Each row was made from one small tree. Brackets hold a mark, then the marks that hang from it, in the order of their numbers. Every link used is in the known rows. Write each row's tree.
Known rows
{j_394 j_528}: [ 0.15 -0.10 -0.03  0.46  0.01  0.36  0.32 -0.14  0.11 -0.26 -0.44  0.05
  0.08  0.12  0.07  0.17  0.30  0.27 -0.16]
{j_394 {j_528 j_646} {j_656 j_431}}: [-0.11 -0.09 -0.43  0.53  0.12  0.10  0.30 -0.03  0.05 -0.08 -0.57 -0.13
  0.04 -0.02  0.12  0.24  0.11  0.14  0.36]
{j_528 {j_394 {j_656 j_431}} j_646}: [-0.13 -0.16 -0.13  0.44 -0.03  0.10  0.27 -0.05  0.19 -0.07 -0.51 -0.12
  0.08 -0.15  0.13 -0.19 -0.16  0.11  0.45]
{j_656 j_394}: [ 0.20 -0.21  0.06  0.41 -0.15  0.45  0.11 -0.12  0.09  0.02 -0.64  0.05
  0.02 -0.04 -0.01 -0.15  0.18  0.08  0.03]
{j_394 {j_528 j_431} j_656}: [-0.03 -0.13 -0.17  0.56  0.01  0.15  0.21 -0.04  0.22 -0.11 -0.35 -0.09
  0.13  0.06  0.23  0.35  0.10  0.24  0.04]
{j_646 j_455 {j_528 j_431}}: [ 0.38 -0.14  0.02  0.52 -0.17  0.17  0.20  0.03  0.18 -0.42 -0.19  0.12
  0.05  0.04 -0.02  0.00  0.00  0.18  0.01]
{j_455 {j_646 j_528}}: [ 0.04 -0.09 -0.07  0.34 -0.09  0.59  0.15 -0.20  0.07 -0.48 -0.39  0.21
  0.14 -0.01 -0.01  0.10  0.37 -0.01 -0.05]
{j_455 j_646}: [-0.02 -0.14  0.01  0.26 -0.01  0.71  0.04 -0.21  0.06 -0.42 -0.50  0.18
  0.16 -0.02  0.02  0.15  0.34  0.09 -0.13]
{j_394 {j_528 {j_646 j_17}} {j_656 j_431}}: [-0.11 -0.08 -0.36  0.54  0.09 -0.06  0.39  0.01  0.01 -0.08 -0.47 -0.11
  0.09  0.04  0.18  0.25 -0.04  0.09  0.33]
{j_646 j_17 j_528}: [ 0.20 -0.07  0.09  0.45 -0.21  0.21  0.45 -0.04  0.09 -0.33 -0.17  0.23
  0.14  0.17  0.04 -0.03 -0.02  0.02 -0.01]
{j_455 {j_646 j_17 j_528}}: [ 0.03 -0.07  0.02  0.35 -0.13  0.39  0.26 -0.15  0.02 -0.49 -0.26  0.24
  0.20  0.06  0.06  0.11  0.18 -0.06 -0.10]
{j_646 {j_17 j_918} j_455}: [ 0.31 -0.19  0.33  0.40 -0.15  0.20  0.29  0.05  0.04 -0.33 -0.17  0.16
  0.09  0.08  0.07  0.23 -0.05  0.18 -0.33]
{j_394 {j_528 {j_646 j_455}}}: [ 0.21 -0.07 -0.17  0.52  0.09  0.05  0.36 -0.07  0.04 -0.47 -0.44 -0.03
  0.03  0.01  0.07  0.21  0.17  0.33 -0.10]
{j_528 j_646}: [ 0.11 -0.10 -0.11  0.35  0.06  0.41  0.17 -0.08  0.10 -0.36 -0.50  0.09
  0.06  0.00 -0.01  0.07  0.10  0.22  0.13]
{j_528 j_394 j_431 j_646}: [ 0.13 -0.15  0.12  0.40  0.01  0.11  0.08 -0.04  0.26 -0.21 -0.32 -0.09
  0.11 -0.04  0.15 -0.13 -0.25  0.21  0.21]
{j_394 j_528 {j_656 j_431}}: [-0.10 -0.14 -0.28  0.52  0.03  0.26  0.30 -0.05  0.09  0.01 -0.54 -0.08
  0.08  0.04  0.12  0.19  0.19  0.13  0.22]
{j_394 j_656}: [-0.11 -0.17 -0.10  0.43 -0.09  0.45  0.24 -0.08  0.21 -0.16 -0.47  0.08
  0.13 -0.02  0.10  0.12  0.15  0.18  0.10]
{j_656 {j_394 j_528} j_431}: [ 0.21 -0.21 -0.11  0.47 -0.04  0.31  0.11 -0.08 -0.04  0.25 -0.74 -0.09
 -0.04  0.02 -0.03 -0.13  0.18  0.00  0.23]
{j_646 j_17 j_455 j_528}: [ 0.31 -0.10  0.10  0.53 -0.25 -0.02  0.51  0.02  0.06 -0.51 -0.12  0.20
  0.10  0.10  0.03 -0.05 -0.10  0.10 -0.10]
{j_646 j_17 j_455 {j_528 j_431}}: [ 0.36 -0.12  0.14  0.54 -0.22 -0.09  0.34  0.09  0.11 -0.43 -0.03  0.15
  0.12  0.13  0.08  0.02 -0.25  0.11 -0.05]

Which tree is each row?
[ 0.24 -0.13 -0.05  0.53 -0.01 -0.05  0.17 -0.05  0.01 -0.02 -0.50 -0.11
  0.03  0.03  0.13  0.08 -0.06  0.09  0.06] => {j_656 {j_394 {j_528 j_431 {j_646 j_17}}}}
[ 0.22 -0.13  0.17  0.48 -0.20  0.23  0.22 -0.06  0.30 -0.20 -0.19  0.06
  0.10  0.04  0.08 -0.20 -0.05  0.09  0.12] => {j_646 {j_528 j_394 j_431}}
[ 0.03 -0.14  0.20  0.24 -0.05  0.57  0.09 -0.13 -0.01 -0.34 -0.31  0.20
  0.19  0.04  0.09  0.33  0.21  0.00 -0.29] => {j_455 {j_646 {j_17 j_918}}}
[ 0.07 -0.14  0.05  0.54 -0.23  0.14  0.27 -0.04  0.34 -0.15 -0.19  0.01
  0.12 -0.01  0.15 -0.13 -0.08  0.07  0.21] => {j_646 {j_528 {j_394 j_656} j_431}}
[-0.04 -0.08 -0.32  0.57  0.11  0.01  0.23 -0.01  0.17 -0.21 -0.38 -0.14
  0.10  0.00  0.23  0.39  0.02  0.24  0.18] => {j_394 {j_528 j_431 j_646} j_656}
[-0.11 -0.22  0.06  0.43 -0.15  0.31  0.27 -0.07  0.24  0.05 -0.48 -0.05
  0.12 -0.07  0.13 -0.26 -0.06  0.10  0.27] => {j_528 {j_394 {j_656 j_431}}}
[ 0.39 -0.12  0.23  0.49 -0.26  0.05  0.42  0.06  0.05 -0.40 -0.04  0.20
  0.06  0.08  0.03  0.18 -0.02  0.07 -0.24] => {j_646 {j_17 j_918} j_455 j_528}
[ 0.32 -0.15  0.13  0.40  0.03  0.01  0.06  0.12  0.06 -0.34 -0.16  0.03
  0.07  0.04  0.10  0.34 -0.28  0.20 -0.03] => {j_528 j_431 {j_646 {j_17 j_918} j_455}}
[ 0.13 -0.10  0.17  0.32 -0.11  0.41  0.06 -0.07  0.04 -0.35 -0.13  0.20
  0.18  0.07  0.09  0.35  0.12 -0.08 -0.16] => {j_455 {j_646 {j_17 j_918} {j_528 j_431}}}
[ 0.26 -0.14  0.02  0.44  0.03 -0.06  0.14  0.10  0.08 -0.42 -0.23  0.03
  0.11  0.05  0.11  0.15 -0.35  0.23  0.09] => {j_528 j_431 {j_646 j_17 j_455}}
[ 0.19 -0.11 -0.02  0.43 -0.01  0.02  0.35  0.02  0.02 -0.51 -0.33  0.09
  0.09  0.02  0.05  0.07 -0.16  0.23  0.01] => {j_528 {j_646 j_17 j_455}}
[ 0.32 -0.15  0.27  0.58 -0.30 -0.26  0.44  0.06  0.20 -0.38  0.02  0.06
  0.14  0.07  0.16 -0.21 -0.37  0.10 -0.04] => {j_646 j_17 j_455 {j_528 j_394 j_431}}
[ 0.20 -0.16 -0.17  0.49  0.02  0.06  0.19 -0.03 -0.12  0.17 -0.68 -0.11
 -0.03  0.02  0.01 -0.08 -0.01 -0.02  0.31] => {j_656 {j_394 {j_528 {j_646 j_17}}} j_431}
[-0.04 -0.22  0.16  0.47 -0.14  0.20  0.13 -0.04  0.36 -0.03 -0.29 -0.08
  0.17 -0.04  0.24 -0.11 -0.18  0.18  0.16] => {j_528 {j_394 j_656} j_431}
[ 0.04 -0.11  0.17  0.39 -0.16  0.21  0.20 -0.12  0.12 -0.39 -0.15  0.13
  0.23  0.03  0.16 -0.01 -0.05 -0.07 -0.04] => {j_455 {j_646 j_17 {j_528 j_394 j_431}}}
[ 0.15 -0.14  0.16  0.48 -0.11 -0.20  0.46 -0.02  0.12 -0.45 -0.27 -0.02
  0.11 -0.06  0.15 -0.21 -0.33  0.22  0.02] => {j_528 j_394 {j_646 j_17 j_455}}
[ 0.06 -0.11  0.24  0.35 -0.19  0.32  0.26 -0.14  0.07 -0.37 -0.15  0.16
  0.18 -0.01  0.13  0.11  0.14 -0.10 -0.20] => {j_455 {j_646 {j_17 j_918} {j_528 j_394}}}
[ 0.22 -0.11  0.27  0.50 -0.26 -0.02  0.38 -0.01  0.22 -0.20 -0.03  0.10
  0.18  0.14  0.17 -0.19 -0.29  0.02  0.06] => {j_646 j_17 {j_528 j_394 j_431}}
[-0.03 -0.07 -0.29  0.62  0.02 -0.25  0.53  0.00  0.06 -0.40 -0.34 -0.09
  0.10 -0.02  0.24  0.32 -0.03  0.25  0.03] => {j_394 {j_528 {j_646 j_17 j_455}} j_656}
[ 0.17 -0.15  0.07  0.46 -0.07  0.00  0.34 -0.06  0.18 -0.44 -0.39 -0.05
  0.06 -0.14  0.08 -0.22 -0.13  0.28  0.06] => {j_528 j_394 {j_646 j_455}}
[ 0.20 -0.17 -0.23  0.48  0.04  0.18  0.12 -0.06 -0.08  0.17 -0.77 -0.13
 -0.07 -0.03 -0.03 -0.08  0.11  0.01  0.34] => {j_656 {j_394 {j_528 j_646}} j_431}
[-0.13 -0.12  0.01  0.48 -0.11 -0.13  0.46 -0.04  0.20 -0.24 -0.31 -0.06
  0.16 -0.08  0.26 -0.11 -0.29  0.13  0.21] => {j_528 {j_394 j_656} {j_646 j_17}}
[ 0.28 -0.13  0.41  0.46 -0.26  0.06  0.27  0.03  0.21 -0.11  0.06  0.10
  0.13  0.12  0.17  0.04 -0.21 -0.02 -0.07] => {j_646 {j_17 j_918} {j_528 j_394 j_431}}
[ 0.25 -0.07 -0.02  0.50  0.05 -0.05  0.39 -0.01 -0.01 -0.42 -0.28 -0.01
  0.04  0.06  0.12  0.36  0.06  0.25 -0.20] => {j_394 {j_528 {j_646 {j_17 j_918} j_455}}}
[ 0.01 -0.10  0.13  0.55 -0.31 -0.06  0.58 -0.05  0.22 -0.23 -0.12  0.10
  0.18  0.05  0.19 -0.18 -0.18 -0.01  0.09] => {j_646 j_17 {j_528 {j_394 j_656}}}
